Known rows, with every way that one mark hangs from another:
{pupo sume}: -0.387	-0.495	-0.337	-0.979	0.482	-0.417	0.081	1.359	1.147	-0.793	-0.679	0.232	-0.178	-0.602	1.433	-0.026	-0.395	-0.419	0.915	0.896	-0.327	0.699	-0.610	-1.149	0.375	0.896
{pupo {sume fusal pagud}}: -0.979	-0.154	0.813	-2.732	-0.269	-1.340	-1.860	-0.125	1.107	-1.308	0.480	0.598	-1.480	0.746	-1.674	-0.218	-0.800	-1.244	0.138	0.438	0.450	1.544	-0.436	-1.490	-0.944	1.536
{sifi poteg}: 0.531	0.591	-0.223	-0.152	1.320	-0.257	1.461	0.165	0.351	0.585	0.998	0.451	0.404	0.717	-0.525	0.519	-0.766	-0.835	0.114	-1.197	-1.246	0.083	-0.784	-0.486	-0.121	1.210
{mozik {sume {fusal pupo} gesuv lugun pagud poteg}}: -1.526	2.544	1.703	-4.824	-3.159	0.133	-3.984	-2.020	2.196	-0.607	1.555	-1.171	-3.251	2.183	-5.882	-0.945	-3.679	-2.244	-1.159	-1.255	0.191	0.137	-2.002	1.060	-3.363	2.518
{sume gesuv lugun mozik pagud}: -1.581	1.175	3.652	-2.423	-0.882	0.524	-1.054	-2.048	1.217	-1.340	0.066	-1.073	-0.669	2.256	-5.260	-2.262	-4.071	-0.759	-0.904	0.621	0.470	1.764	-0.186	2.050	-2.522	3.333
{sifi pupo sume}: -0.064	0.156	-0.180	-1.599	1.120	-1.285	-0.197	1.173	1.402	0.914	-0.239	0.354	-2.309	-0.999	1.179	1.475	-0.544	-1.254	0.323	1.474	-1.090	-0.106	0.264	-0.411	0.152	0.162
{pupo {sume fusal gesuv lugun mozik pagud}}: -1.715	1.023	3.423	-3.823	-1.402	-0.184	-1.979	-1.740	2.110	-2.745	-0.233	-0.104	-1.402	2.094	-5.165	-1.584	-3.809	-1.449	-0.462	1.047	0.841	3.031	-1.035	0.010	-2.853	3.793
{sume fusal lugun mozik {poteg pupo}}: 1.200	1.004	2.377	-3.887	-2.444	-0.409	-1.478	-3.902	2.774	-2.978	0.741	0.303	-0.366	2.018	-4.476	-1.913	-2.110	-0.500	-0.169	-1.302	-0.667	1.564	-0.317	-0.193	-3.545	0.470
{pagud {sume {fusal pupo} gesuv lugun mozik poteg}}: -0.322	2.660	1.338	-3.202	-2.692	0.303	-2.156	-3.545	3.456	-2.214	0.013	-0.716	-2.435	0.488	-5.317	-1.352	-2.848	-2.298	-0.881	0.103	-0.717	0.496	-1.829	0.319	-2.833	1.868
{sifi poteg {pupo {sume fusal mozik pagud}}}: -0.607	0.502	1.510	-3.879	1.212	-1.809	0.827	-0.491	3.456	-1.521	0.444	1.206	-2.317	1.586	-2.956	0.945	-3.429	-2.973	-0.420	-0.669	-1.222	3.002	0.253	-1.989	-1.477	4.479
{mozik {sume fusal gesuv}}: -1.368	0.927	-0.623	-1.538	-2.500	0.726	-2.433	0.652	0.095	-0.629	-0.335	-0.204	-2.034	-0.158	-1.728	1.095	-1.898	-0.598	-0.613	0.833	0.306	1.356	-1.813	-0.711	-2.178	0.879
{poteg pupo {sume pagud}}: -0.299	-0.782	0.646	-2.475	0.515	-0.560	-3.141	-1.257	2.667	-0.277	1.412	-0.705	-1.564	-0.290	-0.312	-0.701	-0.959	0.252	0.567	1.142	-0.909	1.529	0.497	-0.173	-2.124	-0.744
{fusal {sume gesuv lugun poteg pupo}}: -1.097	2.419	2.030	-2.833	-2.345	0.362	-2.402	-1.352	2.309	-1.124	0.661	-1.404	-1.941	0.600	-3.088	-1.121	-3.592	-1.544	-1.358	0.037	-0.014	0.913	-0.955	-0.571	-1.122	1.763
{sume lugun mozik poteg}: 0.536	1.103	1.757	-2.372	-1.362	0.084	1.613	-1.433	1.575	-1.867	0.172	-0.214	0.474	2.179	-4.050	-2.311	-2.441	-0.991	0.013	-0.747	-0.708	0.423	0.137	1.088	-1.561	1.509
{fusal {pupo {sume gesuv mozik}}}: -1.545	0.235	0.790	-1.754	-0.501	1.245	-1.217	-0.802	3.327	-1.794	-2.669	-0.937	-1.239	-1.100	-0.823	-0.515	-2.880	-1.252	-0.782	0.632	0.134	2.441	-0.836	-0.443	-0.720	3.628
{poteg {pupo {sume fusal gesuv lugun mozik pagud}}}: -1.400	0.516	4.164	-4.930	-1.506	-0.193	-3.910	-3.283	3.640	-2.979	-0.099	-0.313	-1.739	1.673	-4.473	-1.836	-4.161	-0.659	-0.159	0.946	0.197	3.724	-1.337	-0.358	-4.173	3.273
{fusal pupo}: -0.169	0.117	-0.170	-0.310	0.003	0.239	-1.216	-1.375	1.179	0.315	-0.611	-0.295	-0.919	-0.300	0.111	0.439	0.132	-0.538	-0.552	-1.316	0.287	-0.450	0.003	0.060	0.259	0.363
{lugun {sume fusal gesuv mozik pagud poteg pupo}}: -1.970	2.569	3.705	-4.259	-2.623	0.602	-1.967	-3.450	1.433	-3.005	1.233	-1.685	-3.597	0.152	-6.442	-1.076	-4.462	-2.637	-2.873	1.407	0.162	2.764	0.203	-0.280	-3.674	3.077
{poteg {sume fusal mozik pagud pupo}}: -1.223	0.034	1.968	-3.412	-1.119	-0.458	-1.473	-2.859	1.978	-2.812	0.357	-0.085	-3.227	0.941	-3.977	-0.279	-1.758	-1.675	-1.178	0.766	0.515	3.518	1.289	-0.954	-3.006	1.248
{sume fusal gesuv pagud {poteg pupo}}: -0.450	1.554	2.748	-3.493	-2.590	0.669	-4.409	-3.301	2.402	-0.952	2.344	-1.238	-1.879	0.590	-4.567	-1.569	-2.604	-0.683	-1.655	0.105	-0.530	1.825	-0.863	0.228	-3.456	1.641
{sifi {fusal pupo {sume gesuv lugun pagud}} poteg}: -0.504	2.857	0.227	-3.883	0.308	-1.421	-3.589	-1.958	3.062	0.852	0.272	-0.302	-2.009	1.369	-2.729	0.433	-4.212	-2.837	-0.753	-2.442	0.226	0.060	-1.547	-0.089	-0.231	3.279
{lugun {sume pagud poteg}}: -0.768	1.323	0.906	-2.338	-0.163	-0.873	-0.337	-0.165	0.391	-0.445	2.205	-1.171	-1.402	-0.176	-2.631	-1.148	-2.370	-1.541	-0.559	0.799	-0.785	-0.608	0.580	0.237	-0.895	0.454
{pagud {sume lugun mozik}}: -0.124	0.319	0.593	-1.374	-0.152	-0.979	0.629	-0.940	1.589	-1.483	-0.618	0.273	-0.848	0.773	-1.884	-1.320	-1.658	-0.804	1.396	1.381	-0.786	0.121	-0.638	0.090	-1.498	0.614
{mozik sume}: -0.763	-0.391	-1.448	-1.064	-0.756	-0.109	-0.249	1.840	0.086	0.001	-0.630	-0.076	-1.095	-0.031	0.497	0.456	-1.105	-0.233	0.831	0.397	-0.283	0.089	-0.714	-0.481	-0.846	0.160

Rows:
-1.377	1.367	2.975	-3.811	-1.171	0.823	-2.584	-2.557	2.939	-1.907	0.957	-2.360	-1.947	-0.805	-4.177	-2.317	-5.219	-0.984	-1.408	1.776	-1.303	2.231	0.177	0.529	-3.480	2.345
{lugun {sume gesuv mozik pagud {poteg pupo}}}
-1.275	1.675	2.782	-4.313	-1.824	-0.631	-0.733	-3.357	1.203	-3.204	1.357	-0.725	-3.323	0.709	-5.603	-0.998	-3.116	-2.646	-2.028	0.419	0.040	1.941	1.088	-0.810	-3.054	2.016
{lugun {sume fusal mozik pagud poteg pupo}}
0.286	0.721	1.637	-1.995	-1.413	-0.619	0.188	-2.273	0.435	-2.428	-0.235	1.033	-0.201	2.316	-3.855	-0.566	-1.327	-0.583	-0.156	-0.976	0.816	1.291	-0.007	-0.008	-2.074	0.646
{sume fusal lugun mozik}
-1.408	1.257	1.800	-1.810	-2.201	0.599	-2.018	-2.916	1.819	-2.496	-0.923	-0.476	-3.458	-0.813	-3.136	0.119	-2.245	-1.644	-1.171	2.435	0.021	2.721	-1.218	-1.164	-2.898	2.058
{pagud {sume fusal gesuv mozik pupo}}
0.509	1.389	-1.268	-2.629	0.430	-1.656	-0.813	-0.499	1.727	-0.194	-0.585	0.771	-1.650	0.030	0.748	1.832	-1.794	-2.368	-0.221	-1.406	-0.275	0.933	-0.479	-2.483	0.566	1.516
{sifi {fusal {sume pupo}} poteg}
1.206	0.923	2.017	-2.818	-1.120	-0.320	-1.759	-2.292	2.294	-0.679	1.768	-0.385	0.124	1.336	-1.863	-1.719	-1.351	0.173	0.591	-0.798	-1.193	-0.319	-0.755	0.626	-2.069	-0.342
{sume lugun {poteg pupo}}
-1.790	2.065	1.733	-3.997	-1.935	0.161	-2.550	-2.630	4.055	-1.629	-0.480	-1.921	-2.131	1.331	-5.885	-2.935	-5.600	-2.424	-1.886	-1.429	0.111	1.370	0.183	0.592	-1.721	3.746
{fusal pupo {sume gesuv lugun mozik pagud poteg}}
-2.124	1.407	1.724	-1.241	0.170	0.083	-2.174	-0.323	-0.042	0.031	1.275	-1.525	-1.762	-0.883	-2.181	-0.150	-3.019	-0.729	-1.251	2.089	0.253	0.477	-0.337	0.599	-1.121	1.193
{lugun {sume gesuv pagud}}
-0.945	0.767	4.005	-2.621	-0.240	-0.733	-1.647	-2.764	0.536	-0.288	1.692	-0.370	-1.907	2.592	-3.329	-1.095	-1.616	-0.841	-0.342	-0.261	0.754	0.400	0.122	0.949	-1.915	1.732
{sume lugun pagud pupo}
-1.519	2.016	4.162	-3.926	-3.153	1.342	-1.936	-3.981	1.868	-2.604	0.810	-1.339	-2.949	1.414	-7.032	-1.916	-3.779	-2.368	-2.980	0.297	0.294	3.326	0.048	0.428	-3.679	4.137
{sume fusal gesuv mozik pagud poteg pupo}
0.167	1.652	0.712	-2.213	-2.580	0.218	-3.969	-2.499	3.075	-1.178	1.457	-0.854	-2.367	-1.507	-2.064	-0.617	-1.554	-0.780	-0.302	1.896	-1.760	0.901	-2.262	-0.995	-2.973	-0.073
{pagud {sume fusal gesuv {poteg pupo}}}
-1.189	2.459	2.266	-2.005	-1.485	1.108	-1.317	-1.167	0.674	-0.937	1.422	-1.810	-2.381	-1.389	-2.005	0.089	-2.880	-1.416	-1.744	1.807	-0.558	0.632	-0.720	-0.106	-1.390	1.144
{lugun {sume gesuv poteg pupo}}
-0.626	-0.099	0.494	-4.069	-1.612	-0.236	-2.493	-0.343	2.634	-0.186	1.372	-1.223	-2.121	0.726	-2.018	-1.892	-2.825	-0.688	0.480	0.093	-1.682	0.649	-0.429	0.047	-3.026	1.115
{mozik {sume pagud {poteg pupo}}}
-1.121	0.758	1.091	-1.475	0.332	0.164	-1.334	1.526	2.659	0.104	-0.497	-0.331	-1.763	-1.271	0.981	1.529	-2.347	-0.900	-0.167	1.972	-0.619	1.610	-0.783	-0.865	0.258	2.471
{sifi {pupo {sume gesuv}}}
-1.244	0.439	4.357	-3.285	-0.606	-0.371	-0.597	-3.321	1.236	-1.920	0.267	-0.429	-1.770	2.974	-4.736	-1.930	-2.979	-1.213	-0.606	-0.256	0.689	1.703	0.761	1.054	-2.647	2.986
{sume lugun mozik pagud pupo}
-0.867	0.807	3.217	-4.350	-1.608	-0.069	-4.159	-3.711	3.477	-2.603	1.155	-0.660	-1.995	1.434	-4.973	-1.373	-3.595	-0.253	-0.559	1.181	0.023	3.674	-0.320	0.349	-4.764	1.072
{poteg pupo {sume fusal gesuv lugun mozik pagud}}
0.796	-0.233	0.708	-2.209	0.178	-0.778	-2.555	-1.235	2.531	-0.520	1.251	-0.009	-0.372	0.346	0.314	-0.101	-0.632	0.888	1.551	0.585	-0.822	0.664	-0.382	-0.146	-1.919	-2.057
{poteg pupo {sume lugun}}
-1.753	1.565	2.237	-1.043	-0.449	0.847	-1.922	-1.085	0.018	-0.739	0.577	-1.403	-2.472	-1.595	-0.704	1.201	-2.357	-0.654	-1.467	2.154	0.393	1.059	-0.623	-0.453	-1.145	0.849
{lugun {sume gesuv pupo}}
1.016	0.906	-1.127	-2.981	0.730	-2.057	-0.919	1.028	1.578	0.969	-0.925	1.037	-2.370	-1.042	2.035	2.515	-0.252	-1.969	0.717	1.432	-0.703	-0.430	0.047	-0.321	0.492	0.098
{sifi fusal pupo sume}
0.265	-0.463	1.715	-2.826	0.300	-0.966	-2.089	-0.900	2.828	-1.100	0.162	0.393	-0.093	0.587	0.907	-0.698	-1.148	0.496	1.873	0.553	-0.607	0.757	-1.403	-0.949	-1.403	0.260
{poteg {pupo {sume lugun}}}
-0.328	0.219	0.669	-2.235	0.444	-0.876	-1.256	-0.735	2.363	-0.561	-0.512	0.295	-0.646	0.670	0.395	-0.055	-0.764	-0.791	1.027	-0.824	0.191	-0.316	-1.181	-0.382	0.099	1.124
{fusal {pupo {sume lugun}}}
-2.219	2.076	3.811	-3.711	-1.623	0.991	-1.083	-2.374	1.671	-2.152	0.950	-2.376	-3.051	-0.161	-5.285	-1.749	-5.063	-2.350	-2.363	2.046	-0.368	2.342	0.562	0.583	-2.837	3.547
{lugun {sume gesuv mozik pagud poteg pupo}}
-0.585	0.699	-0.861	-1.487	-0.138	-1.182	-2.247	-1.078	2.165	-0.316	-0.910	-0.080	-1.191	0.383	-0.458	-0.050	-1.492	-0.897	0.027	-2.131	0.799	-0.667	-0.129	-0.968	0.605	-0.167
{fusal pupo {sume lugun}}
-1.182	2.503	4.934	-3.620	-1.952	0.770	-2.318	-2.869	1.447	-0.292	2.539	-1.763	-2.145	2.330	-5.553	-2.104	-3.504	-1.508	-1.451	0.347	-0.039	0.824	-0.871	1.753	-2.807	3.241
{sume gesuv lugun pagud poteg pupo}
-0.911	2.014	-0.767	-2.813	-3.369	1.222	-2.900	-0.709	1.998	-0.740	0.135	-1.029	-2.785	-0.396	-2.871	0.551	-2.164	-1.760	-1.439	-0.881	-0.244	0.572	-1.908	-0.296	-2.186	1.497
{mozik {sume {fusal pupo} gesuv poteg}}
-2.084	1.157	1.810	-2.863	-1.277	0.244	-2.491	0.489	0.550	0.310	0.861	-1.055	-1.850	1.923	-3.396	-1.006	-3.861	-0.638	0.208	0.938	0.256	0.500	-1.562	1.503	-2.622	2.353
{mozik {sume gesuv lugun pagud}}
0.345	2.103	1.798	-3.252	-2.222	-1.241	-1.529	-2.768	1.586	-1.582	2.107	0.268	-2.830	1.186	-3.484	-0.328	-0.670	-1.914	0.275	0.593	-0.756	-0.434	-1.550	-0.884	-2.373	-0.104
{pagud {sume fusal lugun poteg pupo}}
-0.907	1.270	1.490	-1.253	-0.819	0.257	-0.627	-1.115	1.809	-1.388	-0.622	-0.632	-1.117	0.263	-2.813	-1.286	-3.108	-0.787	0.516	2.299	-0.708	0.800	-1.536	0.694	-2.115	1.677
{pagud {sume gesuv lugun mozik}}
-0.176	1.687	2.542	-4.315	-2.117	-0.670	-1.412	-4.349	2.600	-2.253	0.971	-0.258	-1.760	3.065	-6.960	-2.214	-2.621	-2.372	-1.427	-2.616	0.326	0.691	0.407	0.952	-2.698	2.493
{sume {fusal pupo} lugun mozik pagud poteg}
